What can hang from each mark
Q398: Q373
Q231: Q980
Q620: Q599 Q980
Q171: Q599
Q527: Q879
Q95: Q434 Q599 Q827
Q980: Q231 Q620
Q434: Q95 Q398
Q879: Q321 Q334 Q527 Q980
Q373: Q334 Q398
Q599: Q95 Q171 Q620
Q827: Q95
Q334: Q879

Each row was made from one small tree. The marks that hang from a mark follow it in brackets, in the order of their numbers. Every link used is in the known rows. Write each row's tree.
Known rows
Q879[Q334 Q527]: [  6   0  -2 -12   0  -5  -7  -5   4   7  32   2  -5   6  -4   0   0  -4
  -4   4   1  -1   5  -3   0   0  -1 -12  -6  -1  -7  -7   5]
Q95[Q434 Q599[Q620] Q827]: [  3  -3  -6 -15   5   6   1   2  -1  -5 -19   0   2  -2  17   0 -12   3
   4  -4   0   3   0   3   5  -3   7   7  -4  -7  12   0   0]
Q827[Q95[Q434 Q599[Q171 Q620[Q980]]]]: [-16  -2   1  15   4  15  14   4  -3  -4  -8   5   7  -8  18  -5   6   5
   6   1  -7  -2  -2  -1  17  -5   1  -4   1  -4   6   7  -5]
Q527[Q879[Q321]]: [  2   3  -5  -8  -1   1 -20  -2   2   0  -4  -3  -7   3  -9  -3  -9   1
 -12  -3   3   1   5  -3  10   7  -1   0  -4  -5 -12   0   5]
Q827[Q95[Q434]]: [  1  -1   7  -7  -1   5  -2   5   4  -2  -4  -4  -7   4   9  -3 -22   2
  -2  -8   7   1  -3  -5  21   2  -1   2   2  -4  -4   3  -2]
Q620[Q599[Q95[Q434 Q827] Q171] Q980[Q231]]: [-14   0   3  21  -4  -6  10  -8  -5  -3 -18  -7  11  -6  14   4  -4   0
  13   6  -3  -1  -4   7  18   5   0   0   3   1   5  -5  -7]
Q527[Q879[Q321 Q334 Q980[Q231]]]: [ 12   3  -5  -9  -9  -5 -16 -10   1  11  39  -1  -2   3 -18  -5   4   3
  -6   9   1   2   4  -7   2   7  -8 -25  -4  -2 -18   0  -8]
Q95[Q434 Q599 Q827]: [  2  -3  -1 -12   2   2  -1  -4   0  -4 -24 -12  -2   0  17   0 -22   2
   1  -6   9   4  -1   1  13  -2   7   9  -4  -5  18  -1  -4]
Q95[Q599[Q171] Q827]: [-10  -1  -4   6   5  11   5  -3   1  -8 -26  -6   4  -2  11   7  -6   0
   1  -4  -2  -1  -3   6   4  -1   5  10  -3  -3  12   2  -3]
Q171[Q599[Q95[Q434] Q620]]: [ 11  -1  -3 -11   4  -9   2  11   4   0 -15  16  -3  -3   3  -1 -14   0
   4  -2 -11   2  -5   2  10   4   8   2   6  -5  -2  10   0]
Q527[Q879[Q334 Q980[Q620]]]: [  3   4  -1  -4  -1   2   5  -7   1   3  54   5  -2   4 -17  -5   2   2
  -6   9  -1   1   4 -10   9  -1  -6 -15 -10   1 -22  -7   6]
Q231[Q980[Q620[Q599[Q95[Q434 Q827] Q171]]]]: [-12  -3   4  14   0 -10   3  -1  -1  -4 -10  -5  10  -3  12   3   5  -1
  10  -4  -4   6 -11   5  18   3   9  12  -4   3  -7 -11  -6]
Q620[Q599[Q95[Q827] Q171]]: [-13  -1  -2  13   2  -1   9  -2   0  -6 -24  -5   5  -1   7  10  -4  -4
   5  -1  -7  -3  -4   9   6   5   5  10  -1  -1   3  -5   4]
Q398[Q373[Q334[Q879[Q321]]]]: [ -2  -1   1  -7   1   0 -25  -1   4   5  -8  -9  -5  -2 -16   0  12  -4
  -8  -4   1   6   4  -6 -13   9   1   8   5   1   0   5   4]
Q434[Q95 Q398[Q373]]: [  3   4   0   9   4  -1  12   7 -10 -10 -21  -4  -6  12  -6   4  -8   4
   0 -11   7  -8  -8  -7 -12   3   7   7  -1   1  10   4   5]
Q373[Q334[Q879[Q527]] Q398]: [ 11  -5   3 -10   6  -2  -2  -1   4  -1  31   6  -4   2 -21  -1  15  -7
 -10   6  11   3   5   4 -20  -2 -10   6  13   2  -2   0  12]
Q171[Q599[Q95[Q434[Q398[Q373]]] Q620]]: [ 13   2  -3  -5   4 -11   9  15   0  -2 -30  15  -3   3   2  -2  -8   3
   8  -4  -7  -4  -4  -2  -2   3  11   6   2  -5  11  14  -3]
Q879[Q527 Q980[Q231 Q620[Q599]]]: [  6   3   5  -4  -7  -1  11  -7   3   5  43   3   1   1  -2  -1  -8   0
   2   3   1   4   4   3  -3 -14  -8  -8  -3   9   5 -13   3]
Q879[Q321 Q527 Q980[Q231 Q620]]: [ 16   1  -1 -14 -11 -11 -13  -3   5  13  23   7   0   3  -5   1   5   0
  -3   7   0   3   5  -1  -3  -9  -8  -9  -6   6 -12  -5  -4]
Q620[Q599[Q171] Q980[Q231]]: [-17   4   6  29   0  12  14  -8  -1  -6  15  -2   6  -7   2   5  -7  -2
   5   2  -5  -1   3   4   4   4  -4  -3   7   7   8  -5   1]
Q879[Q334 Q527 Q980]: [ 11  -1  -1 -10  -3  -4  -2  -9   5   9  42   4  -4   6  -5  -1  10  -4
  -2  13   3  -2   3  -6   0  -4  -1 -27 -10   1 -12  -8   4]
Q398[Q373[Q334[Q879[Q321 Q527 Q980[Q231 Q620]]]]]: [  8   1   4 -14  -9 -11 -19  -4   3  14  27   0   1  -1 -20  -3  26  -1
  -4   6   0   8   5  -3 -17  -9  -9  -4   0   7  -7   0  -5]
Q398[Q373[Q334[Q879]]]: [ -6   0   7  -2   6   7  -7   1   3  -3   5  -5  -6  -1 -15   0   5  -4
  -6  -5   1   4   3  -4 -15   4   0   8   8   2   3   2   7]
Q398[Q373[Q334[Q879[Q527]]]]: [ -4   0   6 -11   3  -1 -10   0   4   1  12  -2  -5   1 -13  -2  14  -4
  -7  -1   3   4   4   0 -14  -5   0   2   3   1   3  -1   7]
Q95[Q434[Q398] Q599[Q171 Q620[Q980]] Q827]: [-10  -1  -8  19   7   7  15  -1  -7 -11 -29   4  11  -4  17   2  10   3
   9   6   1 -10   1   3   4   0   8   3  -6  -3   9   2  -2]
Q334[Q879]: [-11   0   5  -2   5  10  -3   6   3  -7 -11  -4  -6  -1   0   1  -8  -5
  -9  -3  -4   0   2   1  -7   4  -1   5   4   2 -10  -1   7]
Q434[Q95 Q398[Q373[Q334]]]: [ 10   2  -2  10   6  -5   8   1 -10  -7  -1  -2  -5  10 -21   5   0   3
  -1 -12  14  -7  -7  -8 -17   6   5  10   5   2  14   7   7]
Q398[Q373[Q334[Q879[Q321 Q980]]]]: [  2  -2   2  -4  -2   1 -19  -6   3   8   4  -8  -4  -2 -17  -2  23  -4
  -7   6   3   5   2  -9 -15   5   1  -7   1   3  -4   3   3]
Q334[Q879[Q321 Q527 Q980[Q231 Q620[Q599[Q95]]]]]: [  1   0   1  -8 -12 -15  -6  -1  -1  14   7  -2   3  -4  -3  -4  13  -2
  -2   6  -9   5   1   9 -10 -11  -9  -6  -4   8  -7  -8  -4]
Q599[Q95[Q434]]: [  4  -1   3  -7   1 -12  -5   5   0   0 -21   2  -4   3   8  -3 -16  -2
   1  -2   0   1  -3  -1  13   2   5   3   4  -3 -10  -2   2]

Write each row's tree
[ -9  -3  -7   0   6   6   1   2  -2  -8 -28   0   9  -4  19   2  -1   3
   6  -1  -7   1  -2   5   9  -3   8   7  -2  -7   1   2  -5] => Q95[Q434 Q599[Q171 Q620] Q827]
[ -1   2   2  -7 -11  -4  -9  -5   2  11  21  -7   2  -4  -3  -2   9  -1
  -5   4  -4   6   6   5  -8 -10 -10  -6  -5  10  -3 -10  -2] => Q334[Q879[Q321 Q527 Q980[Q231 Q620[Q599]]]]
[  2  -1   0 -15  -2  -7 -28  -3   4   9   0  -8  -5   1 -14  -2  20  -4
  -9   0   3   5   6  -2 -13   0   0   2   0   0   1   1   4] => Q398[Q373[Q334[Q879[Q321 Q527]]]]
[  1   4   1   6   2  11  10   4   1  -5  18  16   1  -4  -1   5   0  -2
   3   4  -9  -3   5   1 -11   3  -5  -6   7   2  -2   1   7] => Q599[Q620[Q980[Q231]]]
[ 13   2  -4 -10 -13 -12 -10 -14   3  21  56  -3   3   0  -9   0   7   0
   1   8  -1   6   7  -3  -1  -4  -9 -16 -10   8   0 -12  -4] => Q879[Q321 Q334 Q527 Q980[Q231 Q620[Q599]]]
[  8   3  -7  -8  -5  -5 -13  -9   2  11  42   0  -2   3 -18  -5   9   2
  -8  10  -1   2   6 -12  11   3  -6 -14 -14   0 -25  -6   2] => Q527[Q879[Q321 Q334 Q980[Q620]]]
[  4   1  -3   7   3   5  15   3  -7  -5  -4   9   4  -4   9  -4  -7   5
   7   0   3  -5   3   2 -11  -4   0  -3   4  -1  17   3  -6] => Q95[Q434[Q398] Q599[Q620[Q980[Q231]]]]
[-10   4   0  20   3  11   9   4  -1  -8   9  16   7  -6   1   6   9  -1
   6   7 -15  -5   3   3  -6   3  -4  -6   9   2 -13   2   2] => Q599[Q171 Q620[Q980[Q231]]]
[  8   0   6   0   1  -1   1   3   1  -1   0  -3  -6   7  -8  -3  -8   5
   1 -10  19  -3  -2 -10   4   5   2   8   5  -4  10   9  -3] => Q827[Q95[Q434[Q398[Q373[Q334]]]]]
[ 16  -6  -3 -15   1  -8 -21  -3   4   8  18   2  -4   1 -22   0  23  -7
 -12   8  11   5   6   2 -18   3  -9   6   9   2  -5   2   8] => Q373[Q334[Q879[Q321 Q527]] Q398]
[-1 -1 -2  7  3 12 21  6 -5 -4 -7  6  0 -2 13 -5 -3  6  5 -2  6 -8  0 -2
  3 -4  1 -2 -3 -4 19  8 -1] => Q827[Q95[Q434[Q398] Q599[Q620[Q980]]]]
[  6   0   1 -13 -10  -5 -19  -2   3   9   3  -3  -2   0  -2  -3  13  -3
  -8   9  -2   2   3   3 -12  -5  -7 -17  -1   3 -15  -1  -6] => Q334[Q879[Q321 Q527 Q980[Q231]]]
[-10   0  -5   6   9  13   8   6   0  -7 -11   9   5  -5   7   2   3   0
   2  -4 -14  -1   1   5  -8  -5   4   4   3  -3   2   3   1] => Q95[Q599[Q171 Q620]]
[  5   0   3   1  -1   2   5   8   0  -5 -13  -2  -6   7   6  -1 -21   3
  -2  -8  14  -7  -3  -5  12   4   0   5   0  -4  -2   5  -2] => Q827[Q95[Q434[Q398]]]
[ -1  -2   1  -3  -3   4 -16  -2   4   4 -11  -7  -5  -2  -2  -1  11  -5
 -10   8  -2   1   2  -3  -8   5  -1 -10  -3   3 -16  -1   4] => Q334[Q879[Q321 Q980]]
[ -6   0   0  10   1 -13   2   7  -5  -7 -57  -3   5   8  12   3   2   2
   8   1   1  -9  -7   0   7   5  11  10  -5  -6  -5   4  -6] => Q599[Q95[Q434[Q398[Q373]] Q827] Q171]
[ -9   0   0  21   1  11  21   8  -7  -6 -10   9  10  -5  13  -3   2   8
   9  -2  -2  -8  -3   3   3  -4  -4  -2   5  -4   9  11 -16] => Q827[Q95[Q434[Q398] Q599[Q171 Q620[Q980[Q231]]]]]
[-14  -1   5  20   3  -2   9   2   1  -3   7   5   6  -4  -1   3   9  -5
   5  -5 -11   4  -8   5   2   0   5   9   2   7  -6  -9   0] => Q231[Q980[Q620[Q599[Q95 Q171]]]]
[  3  -2  -3   2  -1 -10   9  -1  -4  -5 -31  -9  -1   4  10   4 -19   0
   6  -3  10  -7  -3   5   7   6   7  11  -5  -2  11  -6   3] => Q620[Q599[Q95[Q434[Q398] Q827]]]
[  1  -1  -5  -4   4   4  12  -2  -8  -8 -22 -12  -3   3   5   6 -16   4
   0 -11   5   0 -11   3  -2  -2   6  10  -4  -2  24   4   1] => Q434[Q95[Q599 Q827]]
[  0  -2   5  -9   1   9   4   3   2   0 -11  -9  -5   0  15  -6 -24   5
  -1 -12   8   5  -4  -3  17  -5   1   4   2  -6  17   6  -8] => Q827[Q95[Q434 Q599]]
[-17   0  -1  18   6  22  22   5  -1  -5   0  10   6  -7  10   1  12   2
   4   1 -12  -5  -1   2   4  -4  -2  -3   1  -3  10   9  -1] => Q827[Q95[Q599[Q171 Q620[Q980]]]]
[  1   3   4   0  -3  -5  13   4   0   2  10   4   1  -2  -3   4 -21   0
   5  -8  -8   4   0   6  -4  -2  -7  14   7   5   6  -7   1] => Q980[Q231 Q620[Q599[Q95]]]
[ -6  -2  -1   4   1 -11  -4   3  -1  -5 -41  -2   5   2  14   5  -4  -1
   5   3  -3  -2  -7   4  20   6   7   7   0  -5 -18   0  -4] => Q599[Q95[Q434 Q827] Q171]
